Each row comes from the steps of one walk. Every step used is in the known rows, and no mark comes twice. Write the walk behind each row, first mark first.
Known rows:
n/v/c: [-20 -10 -17  46  -2  35   1 -18   3   1  34  16  12   1 -14  18  12   1
 -17  18  -2  -5  10 -23  -2  17 -11 -29   3 -21  -1  -2  -9   6  16 -27
   9  -3 -48  -3  -2  -5 -10   3 -11]
n/v/l/m/e/y/c: [-18 -14  -4 -24 -13  36   8  -9  -5  10 -33 -26  11   1 -28  10   7 -33
 -23  39  -5  11  -5 -27  -3  20 -19  25  33 -25  -6 -23  18  -6 -15 -49
  16   1  15 -20  23   9  21  -7  14]
v/l/m/e/y/c: [-12 -18   2 -38  -8  24   5   5 -16   8 -40 -13  -1  -9 -10  -2  -1 -35
 -19  41  -7  15   7   4  -7  13 -14  18  38 -11  -5 -42  -1 -11 -24 -31
  18   0  22 -22  21   8  27  -7  17]
v/c/l: [-10 -11 -16  31  11  23   2  -2  -1   5  29  18  -6  -6  29 -11   0   0
 -20   1 -13  -4  28   3  -8  11  -5 -44   6  -2  -5 -15 -14  17  -6 -12
  12  -1 -16  -1   2  -9   1   7  -6]
e/l/v/n: [ -6  -7  -2  20  14  21 -10 -13 -26  10   7  48 -10  41  -4  45 -12   0
  -7  19 -14   2  10  24   1  14 -10 -35 -17  -1   6 -10 -30   0  -3  26
  18 -16 -16 -24 -13  -1  15 -13 -10]
e/l/m/c: [-18 -16   6 -27  10 -19  -8  30 -28   7  -9  20  19   5 -13  37  -5 -22
  -2  37  13  -1  22  -6  -2  12 -22  10  12  -4   5 -17   1 -16  -1  -1
  23  -8  18 -14 -10   4  -4 -10 -11]
w/l: [-15  -5 -12  20  18  -5  -4  20  -9   6  54  21  -8  -2  20  17   3   3
   1 -26   4   0  18  -7  -7  16  -7 -16   4  -1   0 -23  -8 -11  23  -1
  18  -5  38   3 -17  -7   5   1  -1]
e/y/v/c/a/l/m: [ -8 -15   7 -14  -1   8   9  19  -3   1 -36   4   9  14   2  14   9 -10
  -3  49   2  -4  61   8 -11  14  -9 -19  19 -25   8 -24  -1  23  -6  -9
  21   6   9 -31  -1   7   8 -11  -5]
l/m/c: [-25 -11   7  -6  -5 -19  -6  23 -18   4  -5  20  10  -7  -4   8  -3 -21
  -4  15  10  -4  27   0  -4  13 -13   1  17   6  -2 -16  -6 -19  12 -17
  22  -9   5   2  -1   2  -2  -6 -16]
n/v/l/e/y: [-27 -16  -8  24  -5  23   2   2  -8   7  12  -8  23   9  -4  29   2 -14
 -18  30 -14   4 -11 -10  -2  13 -28  43  11  -9   5 -16  28  -3  11 -43
   3  -3   6 -17  -4   5  41  -4   0]
c/v: [ -4  -7 -23  14  10   6   2 -10   4   6  39  29   5   1   2  11 -10   0
 -16 -19  -6   0  32 -10  -1  11  -1  -9   0  14  -4  -9  -5 -10   9 -15
  12  -2   1   1  -5 -15   2  -8   4]
e/y: [ -6 -16  -1  -7  11   2  -9   9   1   4  37  10   4  -2  22  15  -5 -13
  -9   5   5  12  36   6  -5   8 -10 -15  10 -10   6 -42 -10  -6   9  -7
   6   1  18  -5 -11   3  21  -1   4]
v/c: [-14 -12 -12  29   3  22  -3  -7  -5   0  22  31  -1  -9   4   1   4  -1
 -14  23  -5  -3  25   7  -7  11  -5 -35   6  -7   0 -20 -28   4   7  -9
  10  -2 -37  -6  -3  -4  -3   3  -9]
c/m/e/l/v: [  3  -7   2  -1  -2  17  -5 -27 -10  19 -61  -1  15  39   3  37   3 -11
  -8 -10  -1  10 -30 -19  -1  10 -22 -35   1   3   9 -13 -10 -16 -19  28
  25   0 -14 -41   3 -11   1 -16  12]
w/l/v/c/m/e/y: [-13  -2   6   2   4  25  10   5   5  13 -23 -20  -6  12  -1  28  13 -14
  -8   1  -7   4   5  -2  -7  15 -17 -40  11  -5   1 -41 -16   3 -12  23
  25   4  -1 -18  -4 -10   5  -2  18]
e/y/v: [ -7 -12  -7  -2   1   5   3   2   7   5  21  13  -2  16  19   9   5  -4
  -7 -12   4   7  18   6  -4  15  -8 -25  18 -17  10 -29  -1   1  10   1
   9   8  35 -14 -11   2  22 -10   2]
w/l/m/e/y/c: [-17  -3   5 -53   4  15  13  28 -13   8   0 -27  -9 -15  -3   7   4 -25
  -3  16   3  11  25  -6  -6  27  -6   2  30 -22  -3 -44  -1  -8 -18 -18
  29   1  47  -9   4   0   6  -1  19]
w/l/v/c/m/e: [-17   3  -1  28  -5  27  11 -10  -1  12 -31  -2  -9  14  -2  20  17  -5
  -6 -16 -11  -3 -19 -10  -7  17 -15 -52   6   5  -2 -15 -18  -3  -4  21
  30   0 -22 -17   2 -17  -6  -3   9]
e/l/m/c/v/n: [-19 -12 -12 -19  20  -4  -1  20 -19   9   6  36  14  13 -40  43 -17 -18
 -17  38  -8  -6  54   7   4  10 -19   2  -6  14  -1 -10   1  -7  -5   3
  22 -20  14  -8  -8  -2  -2 -11 -13]
e/y/c/v/n: [  6 -11 -24  -5  29  33  14 -21  11   4  43  19  -8  -1 -16  -2 -19 -10
 -30   2 -17   7  60  10   2  10  -3 -19  -4  -7  -3 -25 -14   7  -8 -13
  10 -11   4  -1  -1  -7  15   1  10]
c/a: [ -3 -10  -5  26  10  -8 -13 -13   6   7  28   7  12   7  29  -3  -2  -3
  -7 -21   6   1  14   2 -10   5  -1 -16  -6   5   8 -15  -3   6  17 -14
  15 -13 -12  -8   1  -4  13  -6   6]
c/m/l/e/y/v/n: [-25  -3  -3  12   1  13  18 -14  17  12 -56   4   9  25  -2 -12   2  -3
 -22  -8 -10   0 -10   8  -4   5 -17 -24   1  -6  18  -4  14  -1   1   6
   7   3  -1 -42 -13 -16  18  -2 -11]
e/y/v/l/m: [-18 -18  -7  -8 -10  -1   1  31   1   9 -20  12  -8   9   2  18   0 -20
 -12  22  -6   2  18  13  -6  16 -13  14  31 -11   3 -24   9  -4   7 -27
  11   4  47 -25   1  16  40 -15   1]
a/l/m/c/v: [-14 -10   0 -25   6 -15   7  19 -31   4 -22  39  22   5 -17  21  -9 -15
  -7  24   5  -5  64 -25  -1   9 -18   7  15  17 -12  -8   4 -25   0 -10
  25   0  26  -4  -5 -15 -22 -11 -17]
n/v/c/a/l/m/e: [-24  -4   5   4 -19  29   1 -15 -21   6 -52 -10  35  11 -17  22  17 -11
  -8  48   1  -3  28 -34 -10  16 -12 -16  12 -17   1  -7   5  13  -6 -25
  27  -1 -38 -24  21  -5 -21  -8  -9]
e/y/c: [  7 -17  -4 -15  20  20   5 -10   1   1  31   1  -5  -8  13  -9  -3 -13
 -15   4   5  14  27  -4  -5  13  -8 -14  14 -24   2 -32 -14  -3  -3 -15
  11   0  12  -8  -4   0  13   2  12]
n/v: [-16  -7 -16  36  -2  17  -6 -18   1   6  31  10  17  12   0  22   4   0
 -12 -14   5   1  -1 -33   0  17 -11 -14   1 -15   2   0   5  -7  24 -26
  11  -4 -12  -3  -5  -4  -1  -4  -8]
y/c/l/e: [ -5  -4 -12  11   6  27  21 -14 -18   5   7  -2  -3  -7  35 -34  -5   0
 -18 -17 -21   0 -15  -3  -2  21  -7  -5   9  -6  -3   6   3   6 -21 -33
  20  -4  -5 -12   7 -17  17   4   2]
a/c/l/e: [-14  -5 -14  28  -3  -8   3 -15 -20   7  12  -9  11  -5  40  -8 -13  -5
 -14 -20 -14   3  13  -3  -3  22 -29  -4  19   2  -1  -9   8  -5 -10 -24
  22  -8  17  -7   7 -17  12   0  -9]
y/e: [ -7   1 -18  11 -10  22  -5  -7   6   8   5  27  -2 -10  27  -9  10  14
  -1   6  -7   3  -7   1  -6  14   2 -33   8  -1  13 -15 -13  -8  29  -4
  13  -5  12  -5  -5  -1  25  -7  -4]
l/e/y: [-20 -12   5  -8  -1   8   0  13 -14   3  20   0  13  -5  21  11  -6 -11
  -7  23  -8   8  16  19  -3  13 -15  11  11  -4   8 -30  -3  -5   1 -22
   9   0   1 -14 -13  -1  29  -3   1]
a/c/l/m/e: [-20  -3  -6 -11 -17  -8  -5  -7 -20  13 -26 -21   9  -7  21   0 -11 -22
 -14 -12  -5   8  30 -14  -4  24 -21 -21  36   0  -7 -22   6 -10 -21 -23
  32  -4  32 -10  25 -11  -5  -7  -2]

Write each row's walk:
[  4 -13 -17  34   6 -17 -12 -29  19   8  -4  -3  18  -2  18   5  -7  -8
 -19 -42   9   6  20 -30  -3   9 -38 -28  11  -4   4 -14  -6 -19  15 -13
  18 -11   1 -14   8 -10  -2   1   0]
a/c/m
[ -4  -6   2  45  -1  18   1 -24   3   5   4  13  -8  16   6   8   4  -1
  -7  12  -6  -9  13  17 -10  14   6 -33  -9   2   3  -6 -28  21   3   0
  21 -14 -63 -15   2  -5   8 -10   3]
l/v/c/a
[-17 -11   9  -2   1 -29  -9  17  -4   6  -7  -1  20   1   4   0  -2 -20
  -3   2  13  -7  25  -1 -10  10  -6  11   7  10   5 -12   8   1  17 -22
  26 -19  -4  -3   2   4   5 -10  -5]
l/m/c/a
[-16 -17 -18   4   5  11   9   9  -7   7  17  13  13  -1  -1  16 -15 -16
 -22  23 -24   4  19  14  -2   6 -18  43  10  19  -2 -24  15  -6  -4 -32
   5  -2  19 -15  -5  -6  43  -9  10]
c/v/l/e/y
[ 11 -15   1 -15  27  11  15 -29  28   8 -33 -13   7  -4  -2 -29  -1 -16
 -24 -17  15  13   3 -38  -7   0  -8 -22   8 -24   3 -24   0 -15  -9  -7
   8   7   1 -30 -10 -17  -8  10  14]
e/y/c/m/l
[  4 -12   3  18  14  -6 -11 -15 -17   6   0  25  20  17  33   5   0   3
  -3  -7   6   4  36 -15 -11   1 -10 -22  -2   3   5 -18  -8   3  13   1
  17  -5   6 -17  -2  -8  -1  -6  -5]
c/a/l
[-31 -11 -15  51 -14  23   2 -12 -17   7   3  13  22  12  -5  17   4  -5
 -17  13 -17  -4 -34 -16  -2  15 -25  32   6   1   1   8  20  -7  17 -45
   8  -8 -18 -16   4  -2  28  -7  -9]
n/v/l/e
[-24 -10 -18  -6 -16  11   2   6 -16  13 -33  16   9  -3 -20  16  -7 -23
 -20  18 -17   2  14  -4  -4  11  -8  21  24  28 -10 -16   7 -16  -9 -31
  19  -1  16 -15  22  -7  15 -18   9]
c/v/l/m/e
[-34   1 -15   3  21 -13   7  38 -11   8  36  32  -4   0 -30  25 -11 -13
 -10  -2 -10 -12  59   4   0  16 -11   5  -3  22  -9  -9   5 -10  17  -7
  29 -22  40  15 -11  -9  -4  -3 -13]
w/l/m/c/v/n
[ -6  -5  17  29  11  -5  -5 -25 -35   8 -27  43   9  48   7  12  -3  -3
  -3   6  -3  -3  39  11  -8   4 -16 -34 -15  22   1  -8 -19   4  11  30
  27 -22  -6 -12  -1 -11   0 -14 -21]
m/c/a/l/v/n
[-11   0 -11 -57  10  18  25  24  -5   9  12 -22  -6 -17 -20  12  -4 -25
 -10   7  -5   7  41 -14  -2  27  -2  13  25 -10  -9 -36   8  -9 -25 -20
  30   2  53  -4   4 -10   3  -5  28]
w/l/m/e/y/c/v
[-11 -11 -22  55   2  31   1 -26  31   6   2  -2  21   3 -13  13  12   0
 -26  -7  -2  -6  -3 -41  -1  10 -23 -34  -4 -21   3   8   1   3  19 -28
  10  -4 -56 -13   1  -5 -12   6  -4]
n/v/c/m
[  0  -6  13 -30  -7  13   6 -20 -30   5 -63  -9  17   5   8 -15   4 -16
  -5  19   3   8  23 -20 -11  14  -7 -11  19  -9   0 -16  -4  -2 -20 -19
  34  -2  -3 -30  25 -10 -10  -9   6]
y/c/a/l/m/e
[-12  -5 -27  33  16  19  -1 -16   2   7  44  45  -2   8  -8  12 -16   1
 -25 -11 -20  -1  47  12   1   8  -3 -28 -13  20  -3  -8 -15  -1  10  -8
  11 -14  -8   3  -2 -12   7  -5  -7]
c/v/n
[-24  -7  -2  14   1  -7   9   7 -31   8   5   7  15   4  33 -11  -3  -8
 -10 -15 -11  -4  -6   3  -5  11 -19   0  10  20  -1  -3  15  -2  -5 -15
  19  -6  12   2  -3 -17  10  -1 -14]
m/c/l/e
[-17 -14 -15 -26 -12  -9  -1  -1  -9  11 -26 -14  15  -8 -24  29 -16 -39
 -23  30  -8  12  59  -6  -4  15 -29  30  40  12 -10 -47  15 -18 -19 -29
  20  -2  52 -15  22  -3  20 -15  16]
a/c/v/l/m/e/y
[-17  -8   1 -34  -9 -11  -5   5 -13  12 -21 -36  11  -8  22  10 -13 -33
 -15   4   0  15  50  -6  -5  22 -24 -14  41 -11  -5 -47  11  -7 -28 -20
  26   1  57 -10  19  -4  10  -5   7]
a/c/l/m/e/y
[ 13 -15 -11 -13  25  19  11  -6   3   6  30 -10 -10  -6  34 -18  -8 -11
 -23 -18  -5  12  29  -8  -4  13  -6 -21  13 -20  -4 -30   0  10 -20 -21
  12   2  34  -5   1  -6  18   6  15]
e/y/c/l
[  8 -10  -9  11  19  14  14 -41  20   8 -40   4   4  -1  -4 -40   2  -6
 -23 -32  11   5 -19 -43  -7   3  -4 -29   3 -13   1  -2  -2 -19  -2  -8
  13   2 -25 -28  -2 -24 -19   7   6]
y/c/m/l
[  0  -6   9  17   1   9  -3 -17 -39   6 -21  48  -2  31  17  24  -2   3
   3   6  -2   4  22 -10  -3  12 -11 -31   3   3  -4 -13 -28 -18   1  13
  21   4  -2 -22 -10 -13  -4 -13 -14]
a/l/v
[ 13 -13 -18 -19  23  23  17 -16  12   2  41   4  -2  -9  -6  -1 -12 -13
 -23  -5  -2   9  44 -11   0  13  -3  -3   9 -10  -6 -26  -5  -4 -12 -21
  12   1  15  -4  -3 -10  10  -3  20]
e/y/c/v
[-15  -2   3   4  -2  32 -10 -26 -40  14 -22  32  -1  44  -8  43  -3  -7
  -8  25 -15  10  -4  21  -1  15 -11 -47  -7   6   7 -21 -27  -2 -18  37
  23  -9 -13 -28   2  -6   8 -17  -5]
m/e/l/v/n
[-14  -9 -13  54   3  27  -3 -27  19   3  28  -6  19   8  -7  13  12   1
 -15   8   3  -7  10 -22  -8  13  -5 -20 -10 -17   6   2   4  25  19 -28
  13 -13 -54  -6   5  -2  -3  -1  -1]
n/v/c/a
[-17 -15 -22  52  -1  19  -8 -18   1   9  20  21  13  15  -4  22   6  -5
 -20  -3  -4   1 -12 -28  -4  10 -19   8   6  -4  -2  -2  10  -8  24 -33
   5  -7   1  -8   3   1  15  -4  -5]
n/v/l
[ -9 -15  -1   6  -2  27  21   1  -4   3 -55   5  22  14  12  10  12   2
 -13  27 -12  -3  14  -4  -4   9 -37 -27  16 -19  10 -14   0   7 -10   3
  13  15 -10 -40  -6  -8   8   0 -10]
a/l/e/y/v/c/m
[-24  -9  12 -19   4   0  10   1 -10   5 -11   6  13  -2   7  -6  -5 -12
  -7  29   3   8   5   5  -7   8  -4  10  11  -4   8 -29   6 -14  -4  -8
   5   9   1 -26 -21 -16  10   0  -5]
m/l/e/y
[ -9  -9   8  17   2  -1  -2 -10 -33   4 -13  15  29  14  34   1   0   4
   1  11  -5   0  15   0 -10   7 -16   4  -3   8   8  -6   3   2   5 -11
  20  -6 -11 -27  -2 -13  10  -8  -9]
c/a/l/e
[-16 -10   8  -7   9  -1  10  -6  11  10 -43 -13  23   1   7  -9  -3 -14
 -15   1   4   8  -7 -15  -6   0 -17   3   5  -4  12 -20  15 -17  -2  -9
   6   7 -10 -36 -17 -18   8   4   1]
c/m/l/e/y
[-17  -8 -13  44   7  27  10 -37  31   8 -30   3  21   8 -30  -3  14   0
 -26   0  10  -6 -13 -59  -6   4 -12 -36  -3 -20   3   9   9  -4  14 -14
   5   6 -58 -22  -7 -20 -30   8  -9]
n/v/c/m/l
[-18  -8 -20  21  17   3   2 -10 -10   6  36  46  10  12 -17   8 -12  -8
 -22  -6 -11  -4  51   8   0   3 -12 -22  -8  29  -5 -10  -7  -7  14   2
  15 -19   2  11  -4 -14  -2  -4 -14]
m/c/v/n
[ -2   0 -12   4  -7  47   4 -10  -7   8 -23  33 -14  13  -7  30  14  14
   3  66 -15  -4 -13  15  -4  22   1 -42   1 -13  12 -10 -31   5   1  28
  19  -4 -25 -25 -12   1  17 -14  -2]
y/e/l/v/c
[-29   0  -5 -24 -14  21   5  18  -6  17 -31  -6  -8  22  18   5  -3 -17
 -19  -1 -23   6  28  26  -2  21  -7 -40  22  -7   3 -26   9  16 -23  -3
  22   3  48 -16  14   2  25 -10  -4]
c/l/m/e/y/v/n
[-11  -3   8 -43  12   2  11  20  -1   9   1 -44  -2 -11   5   1   4 -25
  -1   2   6   9  27  -5 -12  22  -2  11  19 -20   4 -40  10   8 -15 -18
  33  -9  41 -12   8   1  15  -4  30]
w/l/m/e/y/c/a
[ -6 -16 -10   2   6  34  -5 -16  -3  11 -37  -5  25   8  -3  27  12 -11
 -19  21  -1   6  -9 -17  -5   3 -30 -48   6  -6   9 -24 -13   3 -19  19
  16   3 -35 -30   9  -8 -13   0   8]
v/c/m/e/l
[-15  -7  -6   1   1  -3  -3  21  -4  11   2   8  -5  -6  30  -2 -13 -10
 -12 -12 -10  -2  27  -2  -4  17  -1 -11  13  -2  -5  -8   3   0  -5 -32
  21  -3  17  -6   1  -2  12  -2  -7]
c/l/m
[ 11 -17   4 -17  17  23  16 -12 -13   4 -43 -12  23   0  20  -8  -2  -7
 -16   9  -6  10  13 -22  -2   6 -36   0  12 -20   4 -18   1 -11 -17 -18
  17   4  -1 -35  -1 -12   9   5   5]
a/l/e/y/c/m
[-10   1  -9  42   7  23  -1 -15 -10  14  10  37 -23  33  27   5 -15   3
 -16 -26 -28  -2  14  23  -2  15  -1 -49 -14  11  -6  -3 -20   9  -3   5
  20 -13  -3  -5  -4 -10  19  -6 -11]
c/l/v/n
[ -6 -11 -22  46  -4  24  10 -18  27   6 -20  15   1   9   5  -7  15   6
 -20 -21  -3  -9  -9 -11  -4  11 -18 -57   9 -13   8   2  -9   9  10  -2
  13   3 -32 -22   5  -6  -1  -1  -4]
y/v/c/m
[-27 -14 -12  32 -10   9  -8   9   0  10  -7  14  10   6 -20  27   0 -15
 -17  17  -6  -4  -2 -24  -3  17 -15  26  14  -9  -4   2  15 -13  19 -52
  13  -8  -1 -13   6   9  19  -8 -10]
n/v/l/m
[-31 -15  -1 -14 -20  18  -6   9  -7  13 -30 -19  22   7 -20  35   3 -32
 -19  35  -5   9   5 -18  -4  15 -20  25  30 -12  -1 -30  25 -11  -1 -40
  13   2  26 -17  14  11  26 -11   5]
n/v/l/m/e/y
[  4  -9   5   8   8  13  14 -28 -32   1 -20   6  21   6  25 -22   2   3
  -5  11  -7   2   7 -10  -9  11 -13   6   1  -8   5  -1  -2   4  -9 -22
  24  -7 -19 -29   7 -16   6  -3  -1]
y/c/a/l/e
[ -5 -15 -15  40   9  21  -3 -12  22   5  -7  12   9  -9   5   0   4  -3
 -21  -6  -4  -4  10 -11  -6   3 -19 -42   0  -6   3 -12 -20   3  10 -10
  11  -4 -46 -14   1  -6  -6   7  -1]
v/c/m
[  3 -13  -2 -35  17  12  11  21   3   8   6 -18 -13 -16  21 -14 -14 -22
 -19   4  -7   7  39  -5  -3  21  -4  -2  22 -27  -7 -24   5   5 -25 -40
  20   0  31  -8   1   2  20   3  11]
e/y/c/l/m
